In the rows, 128 means zero.
Known rows, with every step that occurs:
zopag/tifur/tisi: 75, 170, 105, 158, 137, 59, 97, 76, 163, 131, 74, 152, 102, 100, 186, 146, 164, 143, 120, 155, 107, 146, 101, 133
tifur/zopag/vege: 137, 112, 173, 84, 157, 132, 144, 134, 101, 104, 88, 126, 152, 126, 97, 113, 112, 132, 96, 79, 167, 84, 101, 72
tisi/vege/gumit/vivoku: 110, 62, 150, 121, 104, 152, 127, 159, 168, 141, 193, 125, 126, 136, 86, 138, 100, 124, 126, 121, 110, 144, 175, 137
gumit/vivoku/tisi: 112, 91, 141, 99, 142, 101, 198, 186, 130, 155, 118, 166, 99, 150, 167, 128, 166, 149, 122, 173, 144, 133, 132, 122
tisi/tifur/zopag/vege/gumit/vivoku: 134, 74, 171, 123, 143, 140, 186, 105, 88, 84, 93, 150, 149, 157, 108, 153, 103, 100, 108, 122, 103, 114, 122, 93
zemov/tifur/tisi: 110, 136, 146, 120, 115, 85, 146, 135, 162, 167, 85, 169, 116, 110, 122, 83, 123, 172, 174, 121, 118, 189, 83, 87
zopag/vege/gumit/vivoku/tisi: 115, 72, 116, 158, 134, 119, 157, 128, 142, 63, 147, 119, 116, 121, 141, 178, 127, 108, 138, 83, 154, 135, 149, 67
vivoku/gumit/vege: 161, 110, 44, 79, 104, 137, 102, 186, 157, 145, 146, 79, 97, 69, 165, 98, 113, 145, 133, 77, 102, 119, 126, 192
vivoku/gumit: 175, 124, 23, 75, 104, 130, 95, 153, 146, 142, 108, 116, 87, 71, 150, 97, 124, 156, 135, 98, 123, 120, 140, 152
vege/gumit/vivoku: 132, 69, 99, 134, 119, 167, 145, 171, 165, 84, 122, 146, 112, 139, 146, 147, 104, 122, 153, 140, 125, 163, 166, 105
tifur/zopag/vege/tisi/vivoku: 130, 124, 185, 104, 145, 163, 146, 120, 77, 122, 118, 145, 167, 173, 72, 133, 118, 106, 96, 101, 152, 96, 100, 76
zopag/tifur: 89, 150, 100, 142, 130, 83, 86, 105, 149, 102, 70, 140, 106, 96, 179, 118, 151, 127, 124, 121, 104, 110, 117, 115
vege/gumit/vivoku/tisi/tifur: 138, 81, 105, 160, 125, 149, 160, 147, 131, 75, 150, 166, 99, 158, 164, 178, 128, 118, 152, 169, 121, 157, 168, 112
zopag/tifur/tisi/vege/gumit: 65, 154, 115, 173, 123, 68, 87, 68, 167, 130, 127, 143, 107, 113, 162, 169, 145, 130, 114, 152, 96, 152, 118, 146
vivoku/tisi/vege/zopag/tifur: 138, 180, 135, 150, 135, 92, 96, 97, 103, 134, 197, 121, 110, 126, 134, 141, 160, 140, 122, 157, 160, 88, 146, 151
vege/zopag: 190, 177, 100, 112, 144, 161, 95, 117, 136, 111, 87, 77, 159, 96, 100, 71, 98, 139, 153, 123, 173, 101, 142, 136
zemov/sabog: 126, 129, 124, 103, 99, 161, 109, 166, 117, 148, 72, 141, 126, 39, 108, 72, 150, 167, 140, 81, 127, 124, 164, 105
tifur/tisi/vivoku: 115, 161, 151, 146, 133, 111, 108, 110, 165, 192, 118, 155, 118, 125, 131, 134, 169, 159, 124, 182, 129, 187, 142, 143
zopag/vege/tisi: 127, 118, 127, 134, 132, 149, 146, 100, 131, 106, 141, 136, 128, 126, 93, 138, 142, 110, 140, 59, 137, 119, 133, 68
vege/gumit: 164, 114, 84, 152, 119, 173, 86, 141, 164, 61, 137, 142, 101, 109, 145, 138, 113, 133, 169, 117, 132, 146, 183, 97
gumit/vivoku/tisi/vege/zopag: 111, 94, 156, 101, 134, 107, 190, 172, 123, 172, 152, 132, 125, 158, 126, 129, 143, 138, 111, 173, 150, 124, 134, 147
zopag/tifur/tisi/vivoku/gumit/vege: 64, 165, 102, 170, 120, 65, 83, 91, 151, 152, 109, 123, 113, 114, 189, 158, 155, 121, 106, 157, 86, 156, 96, 176
vege/zopag/tifur/tisi/vivoku/gumit: 134, 207, 71, 157, 130, 108, 72, 64, 125, 129, 86, 77, 159, 112, 135, 124, 106, 115, 125, 160, 146, 127, 104, 174
zemov/tifur/zopag: 125, 117, 174, 84, 120, 119, 149, 166, 110, 137, 70, 163, 147, 136, 98, 61, 93, 151, 150, 98, 130, 134, 69, 64
zemov/tifur/zopag/vege/gumit/vivoku/tisi: 105, 90, 175, 115, 122, 103, 184, 156, 94, 107, 103, 157, 148, 159, 107, 115, 91, 125, 145, 96, 145, 140, 63, 47

Rows:
139, 83, 123, 148, 130, 154, 167, 149, 113, 74, 144, 169, 112, 174, 154, 180, 118, 115, 139, 173, 128, 147, 154, 110
vege/gumit/vivoku/tisi/tifur/zopag
119, 151, 115, 135, 120, 112, 104, 127, 163, 200, 142, 126, 113, 116, 147, 141, 152, 151, 117, 167, 113, 185, 127, 184
tifur/tisi/vivoku/gumit/vege
150, 152, 33, 106, 112, 118, 91, 137, 148, 143, 135, 55, 121, 78, 168, 115, 97, 134, 127, 105, 111, 123, 100, 218
vivoku/gumit/vege/zopag/tifur/tisi
133, 168, 108, 140, 122, 119, 99, 115, 155, 193, 140, 103, 133, 117, 134, 137, 136, 145, 121, 170, 126, 178, 122, 192
tifur/tisi/vivoku/gumit/vege/zopag
129, 96, 165, 114, 154, 134, 164, 138, 86, 81, 121, 138, 145, 157, 118, 159, 110, 116, 100, 110, 173, 98, 109, 73
tifur/zopag/vege/gumit/vivoku/tisi
159, 142, 149, 159, 150, 110, 147, 90, 66, 72, 161, 172, 100, 153, 158, 180, 163, 125, 125, 155, 144, 98, 144, 100
vivoku/tisi/tifur/zopag/vege/gumit
146, 154, 93, 131, 95, 199, 106, 121, 105, 171, 166, 168, 125, 177, 87, 135, 145, 106, 137, 147, 96, 149, 147, 138
vege/tisi/vivoku/gumit
145, 193, 87, 143, 141, 124, 79, 83, 127, 93, 71, 77, 160, 101, 132, 96, 103, 118, 139, 131, 153, 95, 115, 142
vege/zopag/tifur
116, 120, 145, 151, 125, 157, 134, 99, 120, 121, 152, 133, 142, 145, 83, 146, 143, 94, 130, 76, 130, 130, 140, 74
zopag/vege/tisi/vivoku
113, 82, 150, 111, 142, 101, 214, 163, 114, 147, 115, 171, 102, 161, 164, 141, 165, 137, 119, 182, 121, 134, 135, 127
gumit/vivoku/tisi/tifur
157, 114, 170, 103, 146, 145, 157, 110, 91, 109, 80, 163, 138, 142, 110, 113, 122, 128, 112, 139, 100, 102, 129, 113
tisi/tifur/zopag
118, 67, 123, 165, 133, 118, 168, 112, 132, 57, 146, 124, 118, 128, 140, 186, 124, 100, 137, 90, 138, 135, 150, 72
zopag/vege/gumit/vivoku/tisi/tifur
134, 118, 172, 119, 130, 189, 160, 159, 119, 133, 177, 129, 140, 163, 118, 120, 120, 109, 136, 109, 75, 119, 114, 166
gumit/vege/tisi/tifur/zopag
150, 137, 150, 104, 121, 149, 92, 121, 148, 160, 168, 77, 159, 106, 55, 86, 95, 136, 125, 108, 144, 100, 158, 161
tisi/vege/zopag
123, 119, 112, 143, 114, 154, 127, 99, 115, 127, 157, 124, 135, 140, 87, 153, 137, 93, 126, 72, 126, 129, 133, 90
zopag/vege/tisi/vivoku/gumit
127, 209, 103, 167, 140, 110, 77, 63, 131, 124, 80, 86, 166, 118, 131, 120, 113, 118, 129, 166, 150, 126, 108, 159
vege/zopag/tifur/tisi/vivoku
163, 157, 158, 135, 153, 110, 149, 106, 67, 108, 144, 183, 96, 150, 158, 151, 177, 145, 121, 174, 138, 94, 139, 117
vivoku/tisi/tifur/zopag
147, 96, 165, 130, 144, 143, 158, 88, 90, 71, 99, 147, 144, 143, 107, 148, 107, 106, 116, 110, 108, 106, 132, 91
tisi/tifur/zopag/vege/gumit
136, 123, 171, 92, 150, 159, 156, 120, 84, 111, 111, 146, 157, 160, 78, 128, 116, 118, 102, 89, 157, 90, 97, 73
tifur/zopag/vege/tisi
148, 137, 96, 125, 100, 160, 73, 162, 127, 166, 150, 72, 146, 121, 125, 106, 112, 110, 121, 126, 111, 134, 141, 190
tisi/vivoku/gumit/vege/zopag
100, 78, 163, 97, 133, 100, 193, 182, 131, 177, 154, 155, 106, 156, 138, 133, 160, 144, 108, 170, 136, 130, 139, 138
gumit/vivoku/tisi/vege
89, 101, 150, 116, 135, 89, 182, 154, 119, 163, 145, 134, 124, 162, 141, 140, 146, 127, 104, 177, 140, 120, 121, 150
gumit/vivoku/tisi/vege/zopag/tifur
159, 173, 142, 134, 135, 111, 105, 113, 107, 141, 206, 121, 109, 124, 119, 131, 159, 151, 129, 153, 170, 91, 159, 149
vivoku/tisi/vege/zopag
145, 131, 87, 118, 98, 147, 72, 151, 127, 168, 128, 118, 120, 120, 125, 112, 138, 124, 118, 135, 112, 141, 156, 151
tisi/vivoku/gumit
112, 164, 141, 154, 137, 131, 95, 138, 153, 133, 144, 47, 164, 113, 151, 110, 107, 114, 131, 123, 115, 126, 102, 202
gumit/vege/zopag/tifur/tisi/vivoku
119, 148, 139, 126, 118, 122, 80, 98, 143, 146, 156, 76, 159, 109, 76, 100, 99, 121, 115, 112, 130, 95, 140, 164
tisi/vege/zopag/tifur
129, 152, 126, 135, 138, 138, 99, 151, 155, 108, 133, 43, 158, 97, 155, 91, 98, 116, 141, 96, 120, 101, 104, 189
gumit/vege/zopag/tifur
132, 125, 147, 117, 124, 186, 137, 180, 153, 143, 185, 116, 125, 136, 128, 105, 132, 126, 151, 94, 92, 128, 125, 164
gumit/vege/tisi
99, 140, 163, 139, 107, 91, 133, 133, 153, 182, 96, 167, 130, 131, 113, 92, 126, 156, 164, 138, 112, 200, 89, 92
zemov/tifur/tisi/vivoku
